Each row was made from one walk, in order. Every step used is in the known rows, and no mark comes twice. Write each row's walk.
Known rows:
gufas, kazof: [-0.59  0.72  0.72 -1.54  0.02 -0.08 -0.52 -0.95  0.20  2.51  1.36 -0.75
 -0.60  1.04  0.47  0.10 -0.22 -0.83 -0.72  1.59]
gigod, pavuga: [ 1.16  0.95  1.12 -0.42 -1.08 -0.39 -1.08 -0.70 -0.79  3.82 -1.23  0.19
  0.68 -0.86 -0.39 -0.81 -0.45 -0.26  1.02  0.66]
banuk, kikos, gigod, nepu: [-0.24 -0.05  4.33 -3.10 -3.24 -0.43  0.21 -0.50  1.10 -0.46  0.89 -0.50
  1.22 -0.40 -0.03  0.62  0.29 -1.43 -2.46  0.45]
kazof, gigod, pavuga: [ 1.69  1.36  1.50  0.03 -1.28 -0.29 -0.01  0.38  1.52  1.79  0.26 -0.66
 -0.75 -0.70  0.73 -1.09  0.31  1.25 -0.08  1.55]
nepu, gigod, kazof, gufas, kikos: [ 1.33 -0.02  3.98 -2.71  1.35 -0.91  3.65  2.26  1.93  0.03 -1.94 -2.16
 -0.39  1.48  0.81 -0.29  0.14  2.81  0.80  1.25]
kazof, gigod, nepu, gufas, kikos, banuk: [ 1.58  0.61  6.31 -2.86 -1.63 -0.06 -0.51  0.13  2.69 -0.05  0.13 -1.16
 -2.31  0.18  1.62 -0.25 -0.25 -0.53 -2.78  1.65]
nepu, gufas: [ 1.19  0.80  1.29 -1.50 -0.37 -0.15  0.50  0.80  1.46 -1.71 -0.35  0.18
 -0.83 -1.08 -0.67 -1.42  0.52 -0.78 -1.44 -0.66]
kikos, gigod, nepu: [ 0.01 -0.70  2.24 -3.10 -1.66 -1.35 -0.21 -1.11  1.77  0.50  0.09 -1.09
  0.28  0.80  0.25  0.26  1.73  0.79 -1.43  0.12]
kazof, gufas: [ 0.66 -0.46  0.55 -0.34  1.33 -0.15  2.90  0.70  1.16 -2.39 -1.18 -0.41
 -0.18  0.82 -0.34 -0.38  0.33  0.28  0.27 -0.73]
gufas, kikos, banuk: [-0.86 -0.24  4.53 -0.81 -0.98  0.84 -0.92 -0.81 -0.08  2.01  0.14 -0.48
 -1.73  0.32  0.49  0.90 -2.61 -1.53  0.57  0.24]
nepu, gigod: [ 0.72  0.68  0.43 -1.66  0.65  0.33  2.48  1.40  2.09 -0.76 -0.58 -1.08
 -0.37 -1.18  0.81 -1.65  0.18  0.87 -1.12  0.93]
kazof, gigod, nepu: [ 1.25  0.13  1.88 -1.08 -0.64 -0.62 -0.19  0.22  1.54 -0.09  0.34 -1.00
 -0.28  0.82  1.76  0.37  1.33  1.34 -1.98  1.99]
nepu, gufas, kazof, gigod, kikos, banuk: [ 1.95  0.66  4.98 -3.02 -1.33 -0.09 -0.40  0.60  2.80  1.21  1.11 -0.99
 -2.89  0.01  0.69 -1.42  0.68 -2.56 -4.12  1.54]
banuk, kikos, gufas, kazof, gigod: [ 0.10  2.20  6.09 -2.38 -2.15  0.05 -0.19 -1.37  2.25 -1.65  1.67 -0.49
 -1.57  0.46  1.73  0.27 -0.65 -1.46 -1.78  1.53]
nepu, gufas, kazof, gigod: [ 1.12  1.84  2.25 -2.57 -0.53 -0.16  0.81  0.75  3.46 -0.82  2.05 -1.15
 -2.43 -0.05  0.60 -1.56  0.85 -0.30 -2.90  1.53]
kikos, banuk: [ 0.01 -0.43  1.71 -1.00  0.22  0.76 -0.77 -1.54  0.53  1.02 -0.71  0.61
 -1.04 -0.90  0.96 -0.97 -0.96 -2.24 -0.83  0.48]
kikos, gufas, kazof: [-0.05  1.36  3.83 -2.60 -0.26 -0.88 -1.42 -2.88  1.24  0.49 -0.09 -0.42
 -1.74  1.75  1.23  0.08  0.02 -0.40  0.28  0.54]
gufas, kazof, gigod, kikos, banuk: [ 0.82 -0.08  3.98 -1.57 -1.11  0.01 -0.93 -0.14  1.43  3.20  1.62 -1.34
 -2.22  1.25  1.47  0.02  0.25 -1.81 -2.85  2.42]
kazof, gufas, kikos, banuk: [-0.10 -0.67  4.66 -1.11  0.43  0.60  2.08  0.06  1.11 -0.65 -1.04 -0.90
 -1.72  1.12  0.08  0.35 -2.07 -1.06  0.79 -0.52]
kazof, gufas, kikos: [-0.14 -0.31  3.30 -0.33  0.28 -0.04  2.71  1.27  0.72 -1.43 -0.42 -1.37
 -0.81  1.86 -0.63  1.21 -1.26  0.77  1.44 -0.89]
gufas, kazof, gigod: [-0.03  1.20  1.08 -1.18 -0.19 -0.02  0.35 -0.06  2.20  1.02  2.60 -1.52
 -1.76  1.13  1.39 -0.18  0.43  0.51 -1.60  2.49]

Which walk is each row?
[-0.82  0.25  3.04 -1.74 -2.88  0.25  1.25  0.18  1.79 -1.84  1.84 -0.37
  0.26 -1.11 -0.58  0.08 -0.28 -1.30 -1.69 -0.37]
banuk, kikos, gigod
[ 0.73 -1.08  5.26 -1.93  1.05 -0.80  0.70 -0.13  0.19  1.67 -2.09 -0.72
 -0.80  2.28  0.63  0.72 -0.68  0.54  1.60  0.71]
gigod, kazof, gufas, kikos, banuk
[ 0.20  1.07  5.78 -5.31 -3.49 -0.62  0.14 -0.60  2.25  0.19  1.68 -0.88
  0.16 -0.40 -0.13 -0.26  0.54 -2.60 -4.07  1.24]
banuk, kikos, gigod, nepu, gufas, kazof
[-0.79 -0.48  5.05 -2.70 -2.71 -1.02 -0.39 -0.42  1.03  1.53  0.92 -2.08
 -0.48  1.83 -0.18  2.01 -0.24  1.27  0.07 -0.11]
gufas, kikos, gigod, nepu
[ 0.48  1.77  4.19 -2.32 -0.47 -0.82 -0.64 -2.10  3.03 -0.87  1.01 -1.09
 -2.78  1.77  2.12 -0.16  0.60  0.82 -0.44  1.28]
kikos, gufas, kazof, gigod
[-0.15 -0.09  3.90 -2.57 -2.43 -0.85  0.28  0.08  1.10 -0.03  0.86 -0.33
  0.81 -0.08 -0.14  0.33  0.68 -0.07 -0.97  0.53]
banuk, kikos, gigod, kazof
[ 1.64 -0.75  3.69 -2.10 -0.41  0.36  1.10  1.34  1.22  1.61 -1.68 -0.93
 -0.89 -1.02  0.91 -1.38  0.00 -1.69 -2.58  0.87]
nepu, gigod, kikos, banuk
[-0.72 -0.51  4.54 -2.14 -1.80 -1.51 -0.33  0.17  1.07  1.95  0.87 -1.86
 -0.85  2.16 -0.32  1.65  0.11  2.57  1.60 -0.01]
gufas, kikos, gigod, kazof
[ 0.13  1.24  5.19 -1.41 -2.04  0.11 -0.48 -1.34  0.44 -2.52 -0.43  0.76
 -0.14 -0.45  0.57  0.35 -0.99 -1.87 -0.39 -0.44]
banuk, kikos, gufas
[ 0.46  0.53  1.87 -2.02 -2.26 -0.97  0.02 -0.97  1.76  2.34  0.09 -0.78
 -0.19 -0.75 -0.76 -1.16  0.60  0.71  0.54 -0.32]
kikos, gigod, pavuga
[ 1.86  1.03  3.77 -2.27 -1.52 -0.63  0.14  1.66  2.43  0.48  1.64 -1.39
 -2.12  0.64  0.02 -0.76  1.36 -0.93 -3.52  1.22]
nepu, gufas, kazof, gigod, kikos
[ 0.11  1.06  4.03 -2.11 -3.79 -0.10  0.38 -0.38  1.05  1.29  0.86 -0.20
  0.80 -1.82 -0.91 -0.62 -0.65 -1.49 -0.80  0.08]
banuk, kikos, gigod, pavuga
[ 0.35  0.93  3.99 -1.40 -1.41 -0.01  0.26  1.32  0.98 -0.81  0.41 -0.73
 -1.49  0.00 -0.98  0.18 -1.11 -0.32 -0.24 -0.82]
nepu, gufas, kikos
[-1.41 -0.12  3.80 -1.36 -2.38 -0.39  0.63  0.30  1.69  0.18  1.93 -1.95
 -1.42  1.12 -0.75  1.36 -0.87  1.35  0.95 -0.96]
gufas, kikos, gigod
[ 1.44 -0.50  4.92 -0.72 -1.59 -1.36 -1.73 -0.47 -0.40  0.10 -1.87 -0.12
 -0.71  1.60  0.01  1.09  0.88 -0.52  0.05 -1.32]
gigod, kikos, gufas
[ 1.92  0.06  4.91 -0.18 -1.70 -1.15 -0.55  0.52  1.82 -1.51 -0.29 -0.95
 -1.95  1.54  1.08  0.65  1.51  1.01 -0.99 -0.21]
kazof, gigod, kikos, gufas
[ 0.55  0.86  2.35 -2.48 -0.55 -0.64 -0.71 -0.78  1.50  2.39  1.67 -1.65
 -0.79  1.82  2.01  0.43  1.00  0.44 -2.48  3.35]
gufas, kazof, gigod, nepu
[ 0.34 -0.39  4.25 -2.78 -1.37 -0.97  2.43  0.62  1.95 -1.74  0.00 -0.64
  0.71  0.57 -0.38  0.07  0.92  0.10 -0.75  0.01]
banuk, kikos, gigod, kazof, gufas
[ 1.97 -0.15  1.73 -2.84  2.24 -1.00  3.87  1.85  2.29 -0.75 -2.56 -1.42
  0.14  0.67  1.10 -1.59  1.45  2.44 -0.13  1.37]
nepu, gigod, kazof, gufas
[ 0.72 -1.13  2.13 -2.75  0.29 -1.98  2.29  0.10  2.73 -0.98 -0.83 -1.27
 -0.27  1.84 -0.19 -0.39  2.32  2.49  0.53 -0.40]
kikos, gigod, kazof, gufas
[ 1.40 -0.36  5.23 -3.46  1.56 -0.33  3.07  1.15  2.29  0.78 -2.48 -1.74
 -1.22  0.82  1.49 -1.01 -0.58  1.15  0.22  1.60]
nepu, gigod, kazof, gufas, kikos, banuk
[ 0.71 -0.75  3.92 -1.18  0.87 -1.37  1.26  1.00 -0.17  0.96 -1.64 -1.16
 -0.05  2.95 -0.04  1.46  0.02  2.19  2.15  0.37]
gigod, kazof, gufas, kikos
[ 1.40 -0.89  1.47 -1.30  1.83 -1.48  1.46  0.54  0.25  0.11 -2.26 -0.36
  0.58  2.02  0.25  0.01  1.43  1.75  1.08  0.54]
gigod, kazof, gufas
[ 0.57  1.91  7.23 -3.55 -2.52 -0.52 -1.10 -2.07  1.61 -0.48  0.83 -0.62
 -0.78  1.09  2.23  0.79 -0.18 -1.51 -2.47  2.35]
banuk, kikos, gufas, kazof, gigod, nepu
